Each row was made from one path, in order. Every step used is in the known rows, and no mark comes twice. Write each row's path.
(in the rows, 128 means zero)
Known rows:
t/w/c: [144  97 131 149 115 103 146 140 176 122 138 131 107 215 148 131 102 101
 112 147 119 154 105]
s/n/f: [144 114 132 117 106 112 145  86 121  80  96 169 146 133 143 114 101  99
  72 131 123 125 111]
f/c/w: [210 146 125 174 122  94 158 122 169 120 120 159 151 147 154 129 105 104
 134 147 125 119 118]
q/w: [184 140 142  65 130  96 139 133 101 131 131 156 147 149 147 121 121 101
 117 133 117 132 107]
q/f: [122 126 145  93 128 108 140 153 129 119  82 150 166 131 152 150 116  96
 122 154 132 139 110]
n/s: [148 123 127 105  98 106 119 113 116  75  97 154 141 132 142 122 110  91
  97 111 123 132 104]
s/n/w/q/f/c: [119 102 134 165 108  98 151 134 218  90  95 157 221 164 154 150  95  78
  56 148 131 107 118]
s/n: [147 114 143 111 116 106 143 126 124  93 148 170 147 137 145 119 107  93
  80 124 126 124 113]
f/c/w/n: [202 173 128 167  64  90 158 135 173 118 142 158 157 140 148 134  95 101
 130 147 123 120 119]
q/f/c/w: [185 146 132 160 123  97 158 145 167 116  75 156 172 144 158 154 111  92
 138 175 135 130 122]
f/c: [152 127 139 168 125 104 155 125 150 120 123 156 151 133 147 135 108 106
 116 127 126 126 111]
w/n/f: [136 150 132 104  62 109 143 105 132 111  99 149 146 122 138 128  93 113
 109 137 121 128 106]
c/w: [207 142 127 113 126  94 145 130 148 122 126 159 140 148 155 117 109 101
 134 146 126 121 112]
p/w/t: [128 168 128  49 123  80 153 145 134 128 132 132 172 136 112 132  88 106
 113 135 114 146 115]
p/w/q/f/n: [105 125 135  42  97 108 148 137 137 126  96 133 207 161 117 119 117  94
  85 154 133 113 107]
t/w/n: [142 164 135 141  68  95 146 139 158 125 154 131 150 183 139 134  93 107
 111 134 120 138 108]
s/n/f/c: [147 117 129 178 101 111 157  78 142  79  90 169 156 133 141 123  99  99
  71 132 124 123 116]
s/n/f/c/w/t: [195 165 114 183  95  84 160  90 162  76  91 163 193 140 141 127  65  95
  88 161 117 123 120]
p/w/n: [131 161 132  46  70  91 154 144 136 127 153 143 137 136 112 127 109 107
 109 129 121 141 114]
n/f/c/w: [209 144 115 178 112 100 160  82 166 106  69 156 146 144 150 123 101 110
 127 157 124 117 115]
t/w/q: [137 113 133 140 140  97 141 125 163 129 129 122 186 211 149 124  92 102
 101 129 120 103 105]
p/w/q/f/n/s: [106 125 124  40  68 109 123 117 124  76  62 134 206 161 111 117 118  78
  65 139 130 118 107]
w/q/f: [110 100 142  85 143 107 136 151 138 124  78 140 208 150 157 148 105  89
 107 151 132 103 105]
t/w/n/f/c: [141 165 123 206  56 101 160  94 175 109  97 128 158 179 134 140  85 117
 102 143 118 137 110]

Write each row's path:
[141  99 131 114 110  93 138 119 199  98 144 156 188 164 151 114  92  87
  55 117 123  97 109]  s/n/w/q
[193 173 125 110 121  79 145 143 153 122 129 145 181 141 147 129  78 102
 134 153 116 127 111]  c/w/t
[194 117 114 169 125  96 155  79 173 110  65 145 190 166 154 122  88 103
 114 152 124  83 114]  n/f/c/w/q
[161 147 132 129  68 110 144 117 194 121 143 153 149 143 137 100 113 110
  91 125 126 134  98]  f/n/w
[193 117 127 104 138  92 140 126 157 126 123 148 181 168 159 116  97  95
 121 142 124  85 109]  c/w/q
[125 180 133 115  64  99 141 153 197 118  98 138 214 132 130 137  87 100
  93 161 128 151 100]  q/f/n/w/t
[177 173 121 152  36  93 133 139 159  65  64 157 178 137 145 160  99  74
 112 159 129 135 120]  q/f/c/w/n/s
[131 162 120  43  38  89 130 123 121  77 121 143 136 138 108 126 108  89
  92 112 118 145 112]  p/w/n/s
[150 124 128 172 116 109 155  84 147 108  70 152 151 130 142 131 103 114
 109 136 123 123 110]  n/f/c
[177 166 141  58  74  92 139 145 107 129 153 153 155 141 140 129 112 101
 112 133 116 134 108]  q/w/n
[175 169 138  63 127  81 138 146 106 131 136 146 190 141 140 133  90 103
 119 138 110 139 107]  q/w/t
[115 100 140 145 139 106 149 143 160 121  74 140 218 152 153 156 102  90
 107 151 133 101 114]  w/q/f/c
[144 166 127 116 106  82 143 143 198 124 132 139 182 135 137 135  76 107
 106 134 115 141 105]  n/w/t
[118 109 132  96 125  97 137 149 203 125  78 135 206 160 155 146 100  91
  99 151 130 111 106]  n/w/q/f
[134  96 129  53 118  97 154 141 153 124 137 144  94 166 122 125 115 101
 112 142 121 155 114]  p/w/c
[123 112 132 159 121  97 150 141 223 121  73 136 216 160 155 156  98  92
  95 150 130 110 110]  n/w/q/f/c
[202 170 115 165  35  89 135 117 158  71 110 161 154 139 144 133  97  87
 108 132 124 123 118]  f/c/w/n/s
[193 108 116 176 112  97 156  74 167  80  84 163 195 167 155 115  85  88
  74 150 125  79 120]  s/n/f/c/w/q
[173 132 132 100  96 110 139 137 154 121  90 148 213 164 151 117 108  88
 108 171 135  94 105]  c/w/q/f/n
[178  99 137  67 122  98 141 142 124 127 137 156 112 172 150 126 119  93
 115 148 116 148 107]  q/w/c
[117 115 134 188 135 100 152 140 183 123  77 120 219 207 153 159  96  92
 103 158 130 112 114]  t/w/q/f/c
[110 113 137 126 140  99 141 149 161 127  84 118 208 207 152 151  98  93
 105 159 127 113 108]  t/w/q/f
